What can hang from each mark:
dizanit: batot
batot: mura nozo
rizad: mura
mura: batot
nozo: batot rizad zano
zano: mura nibulav
dolo: batot
nibulav: batot rizad

Each row was made from one small tree. The marks that hang from a mark follow it in brackets, in alphabetical order. Every link used is in the known rows. Write each row's tree.
Known rows:
dizanit(batot(mura nozo(rizad zano))): [-33.3   1.5   2.8  17.6   4.2   8.5  22.9 -17.1 -14.9  16.9   2.1 -19.9
 -11.3  -5.7 -27.4 -34.4  27.7 -20.5 -23.7 -15.9   6.5]
nibulav(batot(mura nozo(zano)) rizad): [-30.4   3.6 -23.6  23.1   9.8  -0.1  27.4   6.5 -11.3  -4.0 -15.3   4.3
   1.7 -13.9 -24.1 -81.0  29.7 -29.3   2.2   1.8 -21.6]
dolo(batot(mura nozo(rizad))): [ -2.2  23.9   7.4  11.6  11.0  -2.8  19.6 -17.5 -38.1  37.5   7.0  12.9
 -16.4  16.8 -10.5 -38.4  -4.0  -6.0  -5.8 -12.7  -4.8]
batot(mura nozo): [ -5.4 -14.7  -8.5  11.2 -18.5   3.3  29.7 -18.7 -30.2  14.6   7.3  -4.1
  -4.4 -15.9 -24.9 -46.7  13.7  -6.3  -7.3  -6.3  -7.3]
dolo(batot(mura nozo(zano(nibulav)))): [ -7.1  25.2  12.2  16.3   2.0  -0.2  11.3 -20.0 -40.5  15.3  -9.6   9.7
 -12.4   9.2 -18.8 -42.0   9.0  -9.3  -5.0  -4.0 -15.9]
dolo(batot(mura nozo(rizad zano))): [-19.7  26.3  11.6  11.7  12.5  -6.2  10.7 -20.0 -39.3  25.1   3.4  11.0
 -18.6  20.0 -17.1 -42.8   1.8  -6.9  -4.5 -13.4  -9.7]
zano(nibulav): [ 19.3  20.7  -2.9   9.0   8.7   4.7  -4.6   1.7 -10.0   0.4 -13.6 -24.2
  13.6 -17.0   6.5   8.2  -0.8 -13.2   5.1   3.0  -7.1]
nozo(rizad(mura(batot))): [-16.3  15.6   5.5 -11.9  29.5  -4.8  21.2   6.4 -15.8  32.8  17.1   3.2
  -7.4  11.3   2.2 -19.7 -11.6   3.6  -6.6  -9.4   1.4]
zano(mura): [ 13.3  -5.7   4.9  -3.0 -23.8  -8.1 -15.7 -16.3 -10.2  20.7  20.2 -13.3
  14.5  -6.2  10.4  -2.2 -17.1  -5.6  10.4  -4.5   0.3]
rizad(mura(batot(nozo(zano)))): [-17.1  -3.4  12.7  -6.3  -7.3   2.0  34.3  -2.7 -23.4  14.0  -9.0  22.6
  -7.7  -2.3 -15.8 -44.9  13.6  10.8 -12.2   9.5 -10.9]
nozo(rizad(mura(batot)) zano): [-51.4  21.0  15.0 -10.6  32.4 -11.7   3.8   2.2 -19.5   7.0   9.2  -1.2
 -11.5  17.2 -11.8 -29.5   0.8   1.5  -5.4 -11.0  -7.9]
mura(batot(nozo(rizad zano))): [-18.6  13.6  -4.1   8.2   2.3  -5.1   3.9 -12.3 -21.1  24.6 -10.9  21.4
  -4.4   9.6  -0.3 -34.1  -4.2   3.9  -0.4   3.2  -2.7]
batot(mura nozo(zano)): [-30.6 -10.8  -2.0  12.2 -16.6  -1.9  17.6 -21.4 -32.5  -4.1   1.4  -7.6
  -7.0 -12.0 -34.9 -53.7  21.9  -8.0  -6.9  -7.5 -13.9]
nozo(batot(mura) rizad zano(nibulav)): [-29.9  56.8  24.2  10.2  60.6  -1.6 -10.8 -12.2 -37.9   7.0  12.7 -25.6
 -12.8  20.9 -18.0 -32.7  -1.5 -32.0  10.3 -17.3 -21.6]
mura(batot): [  2.9   8.5  -2.3  -1.3   2.7   5.7   9.1  -1.2  -7.7  18.5  -5.5  33.2
  -0.7  14.0   3.5 -18.8  -8.4   6.9  -4.0  15.0  -3.1]
nibulav(batot(mura)): [ -6.4   2.5 -27.0  -0.6   4.9   0.0  26.4   4.6  -5.0   0.7  20.4  14.6
  -3.1  -4.2 -17.2 -38.9  11.8 -19.1  -0.1  12.5 -11.3]
nozo(zano): [-35.5   5.1   8.9   1.0   2.7  -7.1 -17.3  -3.7  -3.3 -26.1  -8.5  -4.6
  -4.0   5.8 -13.6  -9.7  11.9  -2.4   1.1  -1.7  -9.4]
batot(nozo(rizad)): [ -5.9   3.9  -9.2  12.1  -2.6 -10.3   4.4 -12.2 -16.8  26.1  -2.0 -13.4
  -2.2 -10.6   3.6 -15.1  -1.8  -2.4   4.2 -15.0   7.7]
batot(mura nozo(rizad)): [-13.2  -2.8 -10.6   9.7   0.3  -3.5  26.7 -16.9 -34.0  28.7  18.7 -14.2
  -6.2  -9.4 -18.8 -44.6   2.9  -9.3  -5.6 -18.7  -2.4]
dolo(batot): [  6.9  26.0  14.5   4.5  10.8  -0.7   0.9  -5.7 -13.8  17.6  -5.6  23.1
 -11.6  23.7   2.5  -7.4  -6.2   0.8  -2.2   0.1  -3.8]

Which tree is each row?
[ -9.6  29.2  14.8  12.3   2.4 -13.9  -9.9 -22.1 -30.7  30.7  -4.6   7.2
 -10.6  16.4   1.8 -23.4  -7.6  -3.8   5.2 -12.5  -2.7]	dolo(batot(nozo(rizad zano(mura))))
[ 15.2  27.8 -25.8  15.7   9.3  -3.4   5.3   2.2 -13.1  12.2  -9.7 -20.4
  12.2 -25.3   7.0 -11.9   3.9 -24.9  11.8   5.4  -6.7]	zano(nibulav(batot(nozo(rizad))))
[-31.2   3.7   8.7  15.0   2.2   4.3  18.4 -11.6  -6.9  16.5 -11.1 -18.0
 -10.7  -8.5 -16.0 -20.5  28.4 -13.5 -21.3 -13.0  10.8]	dizanit(batot(nozo(rizad(mura) zano)))
[ -7.5  42.8  34.3  18.6  23.3  -0.2 -30.9 -16.0 -26.0  -0.3 -15.3 -22.3
   6.4   7.0  -3.4 -29.3   1.3 -31.1  21.1  -4.5 -25.7]	nozo(batot zano(mura nibulav(rizad)))
[  3.0  28.6   8.1  13.0   9.0  -7.5   4.0 -14.4 -25.6  35.9  -7.1  13.6
 -13.4  16.1   5.2 -17.8  -7.3  -1.2   1.1 -10.1   1.9]	dolo(batot(nozo(rizad)))
[ -3.5  41.1  32.4  12.0  14.3  -2.6 -33.0 -22.0 -27.8  -0.5  -4.3 -19.6
   3.3   7.0  -4.1 -16.6  -1.6 -26.8  21.2  -0.4 -22.7]	nozo(batot zano(mura nibulav))
[-15.8  -7.3   2.0  13.2 -31.3 -13.0 -12.5 -24.4 -20.1   4.0  -9.7 -12.9
   4.8 -16.1  -7.2 -25.0   8.9  -4.1   7.6  -6.1  -4.0]	batot(nozo(zano(mura)))
[ -8.3  36.6  28.4  -4.2  50.0  -0.8  16.0  -1.8 -22.8  34.1  19.9  -1.4
 -19.8  22.8  -1.6 -21.6  -7.8 -11.0   4.9 -14.2  -5.0]	nozo(batot rizad(mura))
[-14.2  18.0  13.8  12.9  -1.0  -1.6  13.2 -21.4 -36.6  15.0  -5.0  17.9
 -16.8  15.1 -21.2 -45.1   9.1  -4.8  -6.8  -5.5 -13.1]	dolo(batot(mura nozo(zano)))
[ -1.7  11.0  -8.6   7.2   0.8  -1.5  12.2 -10.1 -19.8  37.1  -6.8  23.7
  -2.8   6.1   6.2 -29.2  -9.9   4.7  -1.1   4.3   1.6]	mura(batot(nozo(rizad)))
[ -8.1   5.8 -26.3  23.8   6.9  -1.4  20.5  11.8   2.3   6.6 -25.6   7.1
   6.1 -17.8  -1.5 -55.2  20.5 -23.7   7.9   5.2 -10.4]	nibulav(batot(nozo) rizad)
[ 35.6  16.9  -3.0  11.8 -23.9  -1.7 -10.2 -22.1 -32.2  39.7  -3.6 -15.5
  27.4 -21.3  18.0 -15.4 -19.8 -13.6  13.1   7.5  -8.2]	zano(mura(batot(nozo)) nibulav)
[ -7.8  38.2  11.8  16.5  13.2  -9.4  -6.3 -15.8 -30.7  23.5 -16.2   3.0
 -10.7  13.0   0.4 -19.7  -1.8  -6.8   3.4  -9.8  -5.0]	dolo(batot(nozo(rizad zano(nibulav))))
[-10.8   3.6  12.0  -3.3  -4.3   3.6  32.8  -1.5 -27.2  14.0 -13.5  14.3
  -3.2  -7.9 -13.5 -41.5  13.5   5.9 -10.9  10.4 -13.6]	rizad(mura(batot(nozo(zano(nibulav)))))
[-25.5   9.7 -22.8   5.8   2.3 -14.5  15.9   0.1  -9.5   5.3   2.5   4.7
  -5.9 -11.2 -10.5 -39.9  16.8 -15.6   6.2   3.7  -6.5]	nibulav(batot(nozo(rizad(mura) zano)))
[  3.8  15.9   8.7  12.5  -2.3   1.8  21.7 -19.1 -35.0  27.4  -0.6  20.1
 -14.6  12.7 -14.9 -40.0   3.4  -3.4  -7.1  -3.9  -8.5]	dolo(batot(mura nozo))
[-14.4  31.1  12.7  13.4  10.5 -11.2  -4.7 -16.5 -27.2  23.2 -11.4  11.6
 -15.5  18.8  -2.1 -22.9  -1.6  -2.3   1.9 -11.0  -2.6]	dolo(batot(nozo(rizad zano)))
[ 32.8  16.2 -19.9  13.5 -23.9  -9.0  -9.3 -14.9 -21.3  25.6   4.1 -27.9
  27.9 -34.6  14.4 -15.1  -7.8 -29.0  21.0   7.8  -9.5]	zano(mura nibulav(batot(nozo)))
[-36.7  21.8   8.3  -4.2  15.5 -19.3 -29.1 -14.0 -19.4  18.5  19.4 -12.3
   2.9  17.1   4.2 -16.8 -19.6  -6.8   9.7 -15.2  -3.5]	nozo(rizad zano(mura(batot)))
[ 10.0  21.3 -22.7  25.0  14.9   6.9  20.7   7.9 -16.7   5.8 -21.7 -19.6
  16.0 -28.6  -5.5 -45.1  16.1 -32.9   5.6   4.8 -19.1]	zano(nibulav(batot(mura nozo) rizad))
[-43.1  42.4  26.7   3.8  54.2  -4.6  -7.6 -13.6 -30.8   6.9  22.6  -8.9
 -22.4  32.8 -22.3 -38.8  -0.7 -22.1   7.0 -19.5 -16.6]	nozo(batot(mura) rizad zano)
[-17.2  28.7  17.8   9.1  10.4 -10.4   5.9 -14.2 -30.7  24.8  -9.9  12.0
 -17.6  17.3  -5.7 -29.2   2.2  -0.1  -2.2 -10.5  -5.0]	dolo(batot(nozo(rizad(mura) zano)))
[-14.7   6.2 -23.0  12.6  23.7   6.0  30.6  18.1  -0.6   0.2  -1.8   8.9
   3.4  -5.1 -15.1 -64.2  17.7 -28.7   0.1   4.6 -19.2]	nibulav(batot(mura) rizad)
[-36.7  37.7  -9.7   4.9  39.4 -13.0 -12.3   2.2 -17.9  -4.6   8.6 -28.6
   0.6   0.2  -8.5 -19.7   1.5 -25.2   7.9 -11.2 -12.3]	nozo(rizad zano(nibulav(batot(mura))))
[ -7.5  37.1  17.5   2.6  51.4   2.3  10.1  -9.4 -27.5  32.7  30.8  -4.0
 -18.1  27.3  -7.9 -28.6 -12.4 -20.2   5.9 -17.6  -6.9]	nozo(batot(mura) rizad)
